Each row was made from one small tree. Brackets hold a mark, then the marks that hang from it, in the order of their numbers. Every link used is in the known rows. Write each row's tree.
Known rows
[q_106 [q_216 [q_130 [q_351 q_139]] q_899]]: [ 0.12  2.54  3.69  2.03 -3.02 -0.12  1.82  1.33  2.95 -0.26 -2.31 -2.64
  4.14 -1.50 -0.31 -2.46 -0.30 -4.38  4.13 -3.50 -2.91 -3.28 -3.21  0.25
  4.43]
[q_351 q_135 q_829]: [-3.01  0.26  1.65  2.25 -0.66  0.21 -0.47  1.07  3.08  0.82 -1.32 -0.42
  1.52 -2.66  1.11  1.56 -0.60 -2.30  2.65 -0.08 -1.03  1.08 -0.40  2.17
  3.81]
[q_216 q_106 [q_130 [q_351 q_829]] q_139 q_899]: [-1.27  3.08  2.92  2.02 -3.41 -1.24  1.12  0.89  2.82 -0.31 -2.34  0.55
  3.56 -1.43  0.28 -1.90 -1.35 -2.57  2.88 -3.06 -2.98 -0.66 -2.87  3.56
  7.08]
[q_234 [q_139 [q_216 q_106 [q_130 [q_351 q_135]] q_899]]]: [-1.69  4.63  4.20  1.16 -4.00  1.61  1.19  1.57  2.10 -0.36 -2.53 -1.37
  5.12 -1.10  1.66 -1.22 -0.54 -4.13  4.39 -1.97 -3.10 -2.89 -4.50  3.10
  5.61]
[q_130 [q_351 q_829]]: [-1.44  1.63  1.79  1.96 -0.96 -0.32  0.83  1.69  2.39  0.85 -0.43 -0.48
  1.47 -1.93  1.50 -0.06 -0.51 -1.85  2.01 -1.28 -2.45  0.14 -0.53  0.81
  4.11]
[q_184 [q_351 q_130 [q_135 [q_753 q_35]] q_139 q_829]]: [-2.43 -1.36  2.60 -0.18 -2.21 -1.21  2.49  0.93  1.34  1.74 -2.35 -1.57
  2.31 -2.71  1.44  0.85  1.16 -2.89  3.94  2.94 -2.61  0.11  0.76  3.56
  5.55]
[q_135 [q_753 q_35 q_829]]: [-2.28  0.61  1.79  1.54 -0.54 -0.96  2.29  0.05  2.34  1.99 -0.02  1.51
  0.02  0.12  0.24 -0.99  1.38 -1.00  0.69 -1.18  0.21 -2.28  0.12  2.03
  1.86]
[q_216 q_106 [q_130 [q_351 q_135 q_139 q_829]] q_899]: [-2.80  2.10  3.48  1.68 -3.94  0.29  0.62  1.85  2.41 -0.25 -3.13 -1.46
  3.77 -3.59  0.69 -1.19 -1.97 -3.37  4.69 -1.58 -3.49 -0.98 -1.64  3.08
  6.25]
[q_351 q_139]: [-0.50  1.13  2.72  3.11 -0.66 -0.09  1.76  0.36  2.73  0.69  0.22 -0.33
  2.11 -1.71  0.69 -1.43  1.04 -2.51  2.85 -1.10 -1.88 -1.20 -1.60  1.08
  3.18]
[q_184 [q_351 q_130]]: [ 0.03  1.70  2.90  0.84 -2.71 -0.87  1.62  2.08  0.33  1.33 -0.40 -0.49
  2.34 -0.85  1.08 -1.08  0.51 -3.06  2.98 -0.56 -2.08 -0.28 -1.71  1.98
  5.99]
[q_139 [q_216 q_106 [q_130 [q_351 q_135 q_829]]]]: [-2.45  1.85  2.84  1.60 -3.18  0.91 -0.14  2.65  2.32  1.54 -2.96 -1.46
  4.04 -2.31  1.96  1.18 -1.38 -3.37  4.81 -0.39 -2.70 -0.47 -1.26  2.19
  6.06]
[q_865 [q_106 [q_216 q_130]]]: [-1.22  0.14  2.93  3.11 -1.99 -0.82  0.61  0.73  1.88  0.13 -2.00  0.20
  2.15 -0.13  1.25 -0.07 -0.01 -4.33  3.03 -3.23  0.58 -1.98 -2.01  0.87
  4.56]
[q_106 [q_216 [q_130 [q_351 q_135]] q_139 q_899]]: [-1.21  2.28  2.65  0.71 -2.63  0.09  0.41  0.19  3.53 -0.31 -2.80 -2.86
  4.83 -1.39 -0.70 -0.52 -1.46 -4.36  4.10 -3.66 -2.29 -2.70 -3.65  1.76
  4.71]
[q_351 q_130 q_829]: [-1.68  0.62  1.94  2.61 -1.85 -0.88  0.73  1.80  1.47  0.80 -1.39 -0.03
  1.41 -1.34  1.19  0.14  0.67 -2.57  2.39  0.02 -1.87  1.64 -0.33  1.78
  4.96]
[q_899 [q_216 q_130]]: [-0.15  0.89  2.57  3.75 -2.74 -0.39  0.56  1.54  2.99  0.51 -0.79 -0.36
  1.87 -0.47  0.29 -0.61  0.21 -3.43  3.71 -2.02 -0.52 -1.86 -2.51 -0.58
  3.78]
[q_753 q_35 q_829]: [-2.08  1.95  1.34  1.16 -0.70 -0.37  1.21  0.93  2.38  1.99  0.20  1.56
  0.50 -1.02 -0.04 -1.05  1.59 -2.06  1.39 -2.14  0.14 -2.19 -1.01  2.45
  2.53]
[q_106 q_216]: [-0.64  1.44  2.16  2.25 -0.28 -0.63 -0.01  0.54  3.05  0.68 -0.68 -0.67
  2.19 -0.50  0.45 -0.32  0.89 -3.41  1.88 -2.39 -0.59 -1.81 -1.95  0.78
  3.27]
[q_216 q_106 [q_130 q_351] q_139 q_899]: [-0.63  3.96  3.09  1.52 -3.53 -0.90  1.66  0.15  2.21 -0.38 -1.55  0.27
  3.79 -0.46 -0.09 -2.74 -1.29 -2.71  3.29 -4.02 -2.82 -2.52 -3.72  3.10
  6.21]
[q_130 [q_351 [q_135 [q_753 q_35]] q_139 q_829]]: [-3.15 -0.66  1.71  0.45 -0.54 -0.40  2.35 -0.20  2.76  1.13 -1.55 -1.96
  1.71 -2.84  1.47  0.99  0.11 -1.88  3.28  1.29 -2.76 -1.22  1.11  1.98
  2.75]
[q_899 q_216]: [ 0.02  1.18  1.91  3.19 -1.06 -0.44 -0.07  0.82  3.04  0.10  0.53 -0.34
  1.28 -0.39  0.35 -0.49  1.09 -3.33  1.79 -1.76 -0.79 -1.70 -2.18  0.10
  3.12]
[q_139 [q_216 q_106 [q_130 [q_351 q_829]]]]: [-1.06  2.47  3.04  2.51 -3.18  0.02  0.81  2.74  2.23  1.66 -2.26 -0.33
  3.58 -1.44  1.98 -0.15 -0.50 -3.06  3.93 -1.14 -2.89 -0.60 -1.68  1.66
  6.28]
[q_865 [q_106 [q_216 q_899]]]: [-1.03  1.87  2.60  2.55 -1.36 -1.11 -0.16 -0.18  2.16 -1.65 -1.34 -0.05
  1.73  0.26  0.37 -1.09  0.62 -4.55  0.55 -4.02  0.11 -1.98 -2.73  2.46
  4.61]
[q_139 [q_216 q_106 q_130]]: [-0.65  2.57  3.48  3.20 -2.99 -0.02  0.95  1.62  2.13  1.46 -1.74  0.47
  3.30 -0.08  1.29 -0.72  0.41 -3.08  4.08 -1.70 -1.31 -1.69 -2.65  1.82
  5.52]
[q_184 [q_351 q_130 q_829]]: [-0.61  0.88  2.66  1.30 -2.63 -1.12  0.94  2.83  0.92  1.36 -1.19 -0.09
  2.04 -1.78  1.52 -0.27  0.48 -2.96  2.66  0.40 -2.31  1.62 -0.92  2.44
  6.83]
[q_234 [q_139 q_216]]: [-0.18  2.91  3.19  3.12 -0.53  0.94  1.71  0.82  2.98  0.75  0.00  0.00
  3.20 -0.13  1.96 -0.44  2.35 -3.20  2.30 -0.50 -1.68 -1.28 -3.60  1.62
  3.37]
[q_130 [q_351 q_135]]: [-2.11  1.68  1.88  0.63 -1.08  0.83  0.50  0.73  2.02  0.73 -0.27 -1.94
  2.14 -2.00  1.08  0.40 -1.25 -2.36  3.18 -1.61 -2.22 -1.57 -0.93  0.95
  2.94]

Which tree is each row?
[ 0.20  1.62  3.32  2.64 -3.35  0.05  1.06  1.66  2.28  0.32 -0.62 -1.28
  3.44 -1.80  0.78 -2.20 -0.07 -4.23  4.35 -2.20 -2.98 -3.58 -2.39  0.39
  4.89] : [q_899 [q_216 q_106 [q_130 [q_351 q_139]]]]
[-0.66  2.46  3.20  2.74 -2.91 -0.91  0.63  1.13  3.04 -0.23 -2.63 -0.74
  2.86 -0.09 -0.47 -1.43 -0.17 -3.73  3.21 -3.78 -0.57 -2.22 -3.44  0.82
  4.63] : [q_106 [q_216 q_130 q_899]]
[-2.06  1.79  3.34  2.05 -2.46  1.83  1.34  2.52  3.05  1.21 -2.62 -1.76
  4.51 -2.36  2.65  1.29 -0.31 -3.61  4.78  0.56 -2.89 -0.18 -2.50  1.20
  4.55] : [q_234 [q_139 [q_216 [q_130 [q_351 q_135 q_829]]]]]
[-1.84  0.08  2.58  1.81 -1.98  0.55  1.15  0.80  1.37  0.60 -1.03 -2.18
  2.84 -2.42  0.68 -0.11  0.49 -3.62  4.25  0.31 -2.52 -0.41 -0.74  1.91
  3.70] : [q_351 q_130 q_135 q_139]
[-1.98 -1.38  3.73  4.06 -2.17  0.82  1.84  1.18  3.78  1.75 -3.24 -1.95
  3.52 -1.98  1.52  1.23 -0.15 -2.63  4.78  2.07 -2.12  0.54 -0.35  0.79
  4.03] : [q_351 [q_135 q_753] [q_139 [q_216 q_130]] q_829]
[-0.56  1.52  2.81  3.31 -3.22 -0.67  0.01  1.48  2.41  0.35 -0.91  0.62
  2.17 -0.45  0.55 -1.17  0.13 -3.65  3.45 -2.44 -0.57 -2.45 -2.60  0.93
  5.02] : [q_899 [q_216 q_106 q_130]]
[-0.60  4.54  4.54  3.23 -3.68  0.36  1.73  1.34  2.49 -0.30 -2.17  0.92
  4.23  0.27  1.30 -2.23  1.18 -3.68  3.44 -2.18 -1.81 -2.22 -5.13  3.26
  5.89] : [q_234 [q_139 [q_216 q_106 q_130 q_899]]]
[-0.99  1.76  2.83  2.78 -2.20 -0.97  1.35 -0.18  2.54  0.86 -1.08  1.52
  3.26 -0.57  0.41 -1.43 -0.22 -2.40  3.65 -2.43 -1.22 -1.52 -2.89  2.99
  5.56] : [q_216 q_106 q_130 q_139]
[-0.28  2.21  2.69  2.10 -3.50 -0.39  0.40  1.88  1.87  0.42 -0.69 -0.52
  2.60 -0.81  0.94 -1.43 -0.68 -3.66  3.71 -2.95 -2.01 -3.34 -2.34  0.36
  4.93] : [q_899 [q_216 q_106 [q_130 q_351]]]
[-1.97  0.31  2.43  0.54 -2.75 -0.27  0.14  2.68  1.06  1.33 -1.88 -1.26
  2.46 -2.82  1.51  1.07 -0.38 -3.34  3.50  1.12 -2.22  1.64 -0.46  2.99
  6.50] : [q_184 [q_351 q_130 q_135 q_829]]
[-2.34  0.49  2.96  0.94 -2.50 -0.22  1.82 -0.70  2.20  0.83 -1.74 -0.80
  3.71 -0.70  1.02 -0.29 -2.15 -1.79  3.98 -1.36 -2.50 -2.28 -1.06  2.43
  4.59] : [q_216 q_106 [q_130 [q_351 [q_135 q_753]]] q_139]
[-0.38  5.32  4.38  2.12 -3.96  0.72  2.16  1.69  1.95 -0.28 -2.01 -0.29
  4.70 -0.01  1.65 -2.48  0.32 -3.82  3.60 -2.59 -3.20 -3.02 -4.85  2.59
  5.89] : [q_234 [q_139 [q_216 q_106 [q_130 q_351] q_899]]]
[-0.51  3.91  3.78  3.24 -3.92 -0.34  0.86  1.45  2.24  0.17 -2.47  0.30
  3.42  0.30  0.29 -1.77  0.23 -3.36  3.60 -2.80 -1.46 -1.94 -3.75  2.53
  6.21] : [q_139 [q_216 q_106 q_130 q_899]]
[-1.20 -0.53  3.21  2.77 -2.00 -0.40  1.11  1.58  2.30  0.21 -2.52 -1.42
  3.28 -2.41  1.92 -0.27 -0.36 -4.80  3.58 -2.01 -1.97 -1.21 -0.98  0.76
  5.30] : [q_865 [q_106 [q_216 [q_130 [q_351 q_139 q_829]]]]]
[-2.34 -0.38  2.52  1.09 -1.79  0.61  2.23  0.83  1.86  2.43 -1.62 -1.85
  2.64 -1.14  0.42 -0.02  2.37 -3.43  3.07  1.74 -1.85 -1.80  0.28  2.75
  2.67] : [q_351 q_130 [q_135 [q_753 q_35 q_829]] [q_139 q_216]]
[ 0.03  3.49  3.64  2.66 -3.41 -0.29  1.21  1.18  1.36 -0.23 -1.68 -1.17
  3.87 -0.45  0.35 -2.59  2.05 -4.59  3.01 -0.95 -3.49 -1.38 -3.00  3.64
  6.33] : [q_351 q_130 [q_139 [q_216 q_106 q_899]]]
[-1.39 -0.64  2.53  1.94 -2.55  0.80  0.94  0.74  3.68  1.27 -0.77 -1.61
  3.03 -0.89 -0.26 -0.53 -1.40 -3.04  2.66 -1.47 -1.64 -2.62 -1.16  0.36
  2.70] : [q_899 [q_216 [q_130 [q_351 [q_135 [q_753 q_829]]]] q_139]]
[-0.99  1.44  2.47  2.69 -3.39 -0.61 -0.23  2.55  2.49  0.56 -1.51 -0.25
  2.40 -1.66  1.32 -0.56 -0.79 -3.56  3.29 -1.86 -2.20 -1.34 -1.57  0.81
  5.79] : [q_899 [q_216 q_106 [q_130 [q_351 q_829]]]]
[-0.68  3.46  3.98  2.01 -4.06 -0.30  2.09  1.23  1.65 -0.32 -1.72 -0.64
  3.50 -1.58  0.32 -3.38 -0.97 -3.13  4.29 -3.29 -3.41 -2.99 -2.84  2.12
  5.66] : [q_216 q_106 [q_130 [q_351 q_139]] q_899]
[-0.73  2.45  2.66  1.53 -2.52 -0.61  1.70  0.24  2.01  0.80 -0.90  0.36
  3.80 -0.85  0.80 -1.74 -1.03 -2.38  3.79 -3.05 -2.60 -2.29 -2.61  2.35
  5.53] : [q_216 q_106 [q_130 q_351] q_139]
[ 0.38  2.70  4.20  4.08 -3.28  0.30  2.26  1.36  3.08  0.35 -2.23 -1.29
  3.95 -0.86  0.00 -2.08  0.84 -3.66  4.57 -1.66 -2.35 -1.59 -3.65  1.08
  4.90] : [q_351 [q_139 [q_216 q_130 q_899]]]
[-0.23  0.86  2.59  2.73 -1.24 -0.80  1.00 -0.01  3.75  0.96 -1.77 -0.45
  3.92 -0.33 -0.13 -0.50  0.36 -3.65  3.55 -2.69 -0.67 -1.76 -3.27  1.12
  4.34] : [q_106 [q_216 q_130 q_139]]
[-1.87  0.22  2.87  2.29 -3.31  0.54 -0.44  2.26  3.03  0.36 -2.05 -1.99
  3.68 -3.68  1.17  0.00 -1.05 -4.48  4.87 -0.48 -3.07 -1.45 -1.21  1.40
  5.41] : [q_899 [q_216 q_106 [q_130 [q_351 q_135 q_139 q_829]]]]
[ 0.06  2.97  2.86  1.48 -2.56 -0.80  1.32  0.30  3.45 -0.26 -2.20 -1.74
  4.43 -0.30 -0.69 -1.88 -0.64 -3.97  3.25 -4.28 -2.32 -2.85 -4.02  1.25
  5.00] : [q_106 [q_216 [q_130 q_351] q_139 q_899]]
[-2.20 -0.58  2.90 -0.61 -2.52 -0.16  2.64  1.29  0.95  2.52 -1.08 -1.15
  2.24 -2.10  0.46 -0.91  1.21 -2.97  3.05  1.45 -1.84 -1.83  0.36  3.57
  4.19] : [q_184 [q_351 q_130 [q_135 [q_753 q_35 q_829]] q_139]]
[ 0.51  1.18  3.48  1.28 -2.56 -0.49  2.31  1.88  0.75  1.20 -0.29 -1.19
  3.12 -1.95  0.96 -1.83  1.13 -3.62  3.73  0.08 -2.99 -0.57 -1.79  2.04
  5.93] : [q_184 [q_351 q_130 q_139]]
[-0.74  3.54  2.40  2.19 -1.60 -1.27  0.58 -1.03  2.83 -0.87 -0.51  1.30
  2.73 -0.17 -0.36 -2.37  0.43 -2.53  1.27 -3.41 -1.72 -1.55 -3.65  4.55
  5.59] : [q_216 q_106 q_139 q_899]
[-0.49  1.75  2.37  2.48 -0.73 -1.49  0.11 -1.35  3.03 -1.72 -1.10  0.00
  2.78  0.32 -0.05 -1.17  0.93 -4.67  0.46 -4.10 -0.27 -1.83 -3.64  3.47
  4.95] : [q_865 [q_106 [q_216 q_139 q_899]]]
[-1.83  0.98  3.59  1.58 -3.18  0.42  0.70  0.69  2.03 -1.22 -3.00 -2.98
  4.03 -2.08  0.59 -0.93 -1.30 -5.57  4.25 -3.42 -1.91 -3.15 -2.41  1.63
  4.86] : [q_865 [q_106 [q_216 [q_130 [q_351 q_135 q_139]] q_899]]]
